Each row comes from the steps of one walk. Every step used is in the known rows, and no mark comes twice. Write the walk behind each row, first mark first.
In the rows, zero is written as 128.
Known rows:
Y/M: [104 130  99 144 128 132 125 125 138 153 139 100 105 119 150 133 121 142
 122 110 163 128 119 147 139 123 110 122]
S/D: [126 150 124 107  83 146 118 133  90 110 120  87 112 135 143 141 148 139
 127 135 134 110  99 140 129 123 129 130]
H/K: [116 104 147 125 138 120 103 149 127 110 120 131 140 126 120 125 110 137
 125 144 145 112 113 130 133 188 153 141]
N/M/H: [116 116 101 127 180 140 123 109 142 139 167  90 138 122 121 167 117 146
 128 156 163 110 111 110 159 142  99  88]
H/K/Y/M: [103 109  98 130 131 151 126 162 139 141 115 134  91  97 154 121 131 163
 136 117 190 132  91 140 153 223 109 129]
M/B/K/Y: [102  77 113  88 127 190 134 150  95 138 148 161 110 107 118 121 155 157
 201 136 118 116 121  80 130 204 140 128]
B/K/P/M: [109 105 138 118 166 171 107 118  99 163 108  94 131 114 123 153 130 182
 184 126 144 104 130 141 166 198 116 138]
M/H: [115 111 132 115 158 137 114 127 141 131 175 115 139 141 119 149 132 146
 104 157 132 111 118 122 126 139 140 109]
Y/M/P/K/S/D: [143 119 158 146 113 138  80 114  80 111 119  38 119 132 162 155 132 190
  65 142 194  75  83 185 188 215 108 159]
P/M/H/K/S/D: [ 85  93 144  82 119 174  72 124 103 109 135  43 182 114 134 178 144 185
  92 179 184  79  84 139 146 227 130 139]
P/M/H/K/S: [ 86  73 149 101 167 152  84 121 144 129 140  88 195 114 122 166 126 173
  89 170 174  98 117 126 146 236 127 141]
N/K/P/M: [145  95 142 129 169 154 125 125 110 155 120 103 140 104 125 148 116 179
 180 124 143 105 127 139 171 204  80 120]
P/M: [100 128 109 136 137 152 118 109 128 162 108 109 150 119 142 141 123 142
 136 115 152 144 139 146 149 134 132 144]
D/S: [173 103 141 119 106 135 119 115 119 114 114 121 124 127 104 121 132 127
 126 123  97 107 128 168 120 149 126 124]
K/P/M: [129 118 130 140 157 152 135 115 127 172 109  73 123 122 136 150 139 179
 156 112 156 120 129 147 173 159 103 140]
H/K/P/M: [114  95 145 138 169 144 112 136 128 153  97  82 137 121 128 149 121 190
 154 127 174 105 116 148 177 218 128 149]
P/M/H: [ 85 111 114 120 168 160 106 107 138 162 160  99 162 127 134 163 124 164
 118 143 153 129 127 139 147 144 145 119]
Y/M/P/K: [133 115 139 179 172 119  90 121 117 143 135  99 106 143 156 136 101 180
  87 122 178 108 111 180 196 195 146 152]
Y/M/B: [ 74  93  92 139 127 156 135 134 136 170 177  93 113 125 142 134 137 156
 147 114 159 111 121 119 148 115 146 131]
K/S/D: [140 132 145  93  68 150 118 124  93  96 109  68 140 117 137 145 158 138
 108 147 139  95 101 129 123 150  88 135]
P/M/H/K/Y: [ 92  89 113 107 168 176 105 142 135 149 133 129 143 108 137 145 134 186
 132 154 181 133  98 126 159 252 140 126]
Y/M/H: [ 90 118 108 130 162 142 111 125 151 157 186  89 120 129 144 153 127 160
  97 140 164 113 106 142 145 134 127 108]
B/K/Y/M/P: [137 103 112 151 155 179 118 135 109 143 136 127  88  95 161 126 132 178
 151 120 174 112 104 147 166 239 110 138]
M/P: [165 112 144 168 151 128 123 121 125 121 146 111 137 135 138 129 122 151
 115 131 148 109 128 142 154 163 144 150]
P/M/B/K/H: [ 50  48 128 105 186 191 108 127  82 164 167  97 147 122 125 175 148 155
 167 143 131 127 138 117 142 153 150 133]

Which walk is each row?
[132  76 149 115 199 159 111 122 119 159 167  92 151 116 120 172 118 200
 159 154 146  90 116 133 172 211  93 106]
N/K/P/M/H
[168  87 118 158 157 162 135 144 119 135 149 139 102  84 166 126 120 174
 153 121 175 117 100 148 173 240  73 123]
N/K/Y/M/P
[ 86 103  98  95 160 182 108 140 121 154 170 139  95 102 141 145 140 172
 142 144 156 113  94 127 141 216 114  95]
B/K/Y/M/H
[135 114 166 109 129 114  94 117 109 109  94 125 145 132 116 140 124 142
  90 146 132 113 123 142 147 192 107 142]
P/K/S
[ 87  57 136 134 168 166 128 145 123 167 140  70 142 128 121 144 134 203
 173 134 169  89 120 115 176 207 156 156]
H/K/P/M/B
[169  96 188 146 161 116  94 110 109  99 113 105 149 138 126 145 117 165
  69 150 149  96 124 151 175 228 118 164]
M/P/K/S
[118  65 117 123 174 172 139 127 100 153 153  78 118 113 106 156 129 183
 219 144 147  69 119  84 178 187 105 107]
N/M/B/K/P
[156  81 162 102 124 132 115 132 113  98 127 136 166  97 115 137 115 124
 131 152 121 101 128 110 122 204  62 116]
N/K/S
[105  82 140 133 194 130 105 153 157 154 174  65 103 130 131 156 123 208
 107 150 187  71  88 148 167 216 120 119]
Y/M/H/K/P
[126 104 160  89  78 142  99 149  94  74 106  75 149 117 129 146 145 148
 104 163 157  78  86 131 126 209 115 148]
H/K/S/D
[ 76  89 131 117 179 151  83 129 138 144 151 100 170 129 125 157 109 170
 111 160 172 116 115 138 150 207 170 133]
P/M/H/K
[151  85 187 159 215 107  99 130  92 116 143 104 114 157 135 163 124 161
  74 154 143 124 114 176 180 184 139 145]
M/P/K/H
[ 90  97  76 127 121 180 160 147 135 174 157 113  85 104 156 125 162 170
 162 107 171 132 109 106 150 158 116 123]
K/Y/M/B
[ 85  76 128 103 135 169 114 137  90 133 165 139 139 128 108 129 129 143
 177 146 110  96 136  89 128 159 169 133]
M/B/K
[ 60  80 101 116 136 177 110 133 110 161 177 113 118 117 128 139 127 155
 169 129 149  95 121 109 139 151 154 127]
Y/M/B/K
[152 115 105 171 146 160 144 131 136 151 134 107  87 104 178 122 140 179
 125 106 191 128 103 149 172 196  97 140]
K/Y/M/P
[ 99 120 110 111 170 147 101 136 132 161 147 127  77 129 146 146 135 185
  99 137 179 133  87 150 172 210 117 104]
P/K/Y/M/H
[145  94 164 131 160 115 124 155 128 123 116 101 114 131 115 135 126 174
 141 141 151  89 107 136 155 209 125 138]
H/K/P
[ 84  96  98 121 136 160 126 145 114 171 139 132  71 127 146 127 147 181
 143 113 175 134 107 129 175 194 137 135]
P/K/Y/M/B
[103  89  85 139 144 158 148 120 124 148 154  92 135 119 122 144 127 144
 171 135 159 114 128  83 162 121 122 110]
N/M/B
[115  90 131  97 159 148 113 160 141 118 150 149 120 121 122 134 139 167
 118 164 154 116  90 114 135 245 138 115]
M/H/K/Y
[101 120  96 109 126 176 121 141 110 150 124 148  85  91 152 126 139 153
 165 113 159 129 104 129 141 202  99 117]
B/K/Y/M
[101  78  79 104 145 198 147 132  94 145 137 133 111  90 121 142 143 154
 219 140 151 113 115  67 163 207 105 104]
N/M/B/K/Y
[122  88 158 171 215 113  96 128 106 144 153  79  89 146 158 168 121 171
  68 132 179 124 104 196 195 179 120 143]
Y/M/P/K/H
[120  50 134 125 167 173 138 134 105 170 156  89 147 110 114 155 130 195
 204 131 140  94 133 107 177 190 110 128]
N/K/P/M/B
[123 117 119  95 126 165 121 143  95 123 111 171 106  98 129 118 144 141
 174 130 121 129 116 114 125 211 114 119]
B/K/Y
[119  88  98 114 180 153 123 142 140 125 139 124 123 101 127 153 124 169
 143 164 188 115  86 101 167 247 101  91]
N/M/H/K/Y
[ 59  76 109 109 142 195 103 117  94 163 149 117 163 121 116 145 127 160
 185 136 133 111 143 106 145 167 176 144]
P/M/B/K
[137 104 158 112 157 146 115 132 101 131 125 114 109 124 112 138 134 165
 172 136 117  85 120 126 143 190 114 124]
B/K/P
[115 105 136 126 187 155 122 113 139 174 158  64 129 133 129 169 142 200
 128 141 160 102 118 141 172 170 117 122]
K/P/M/H
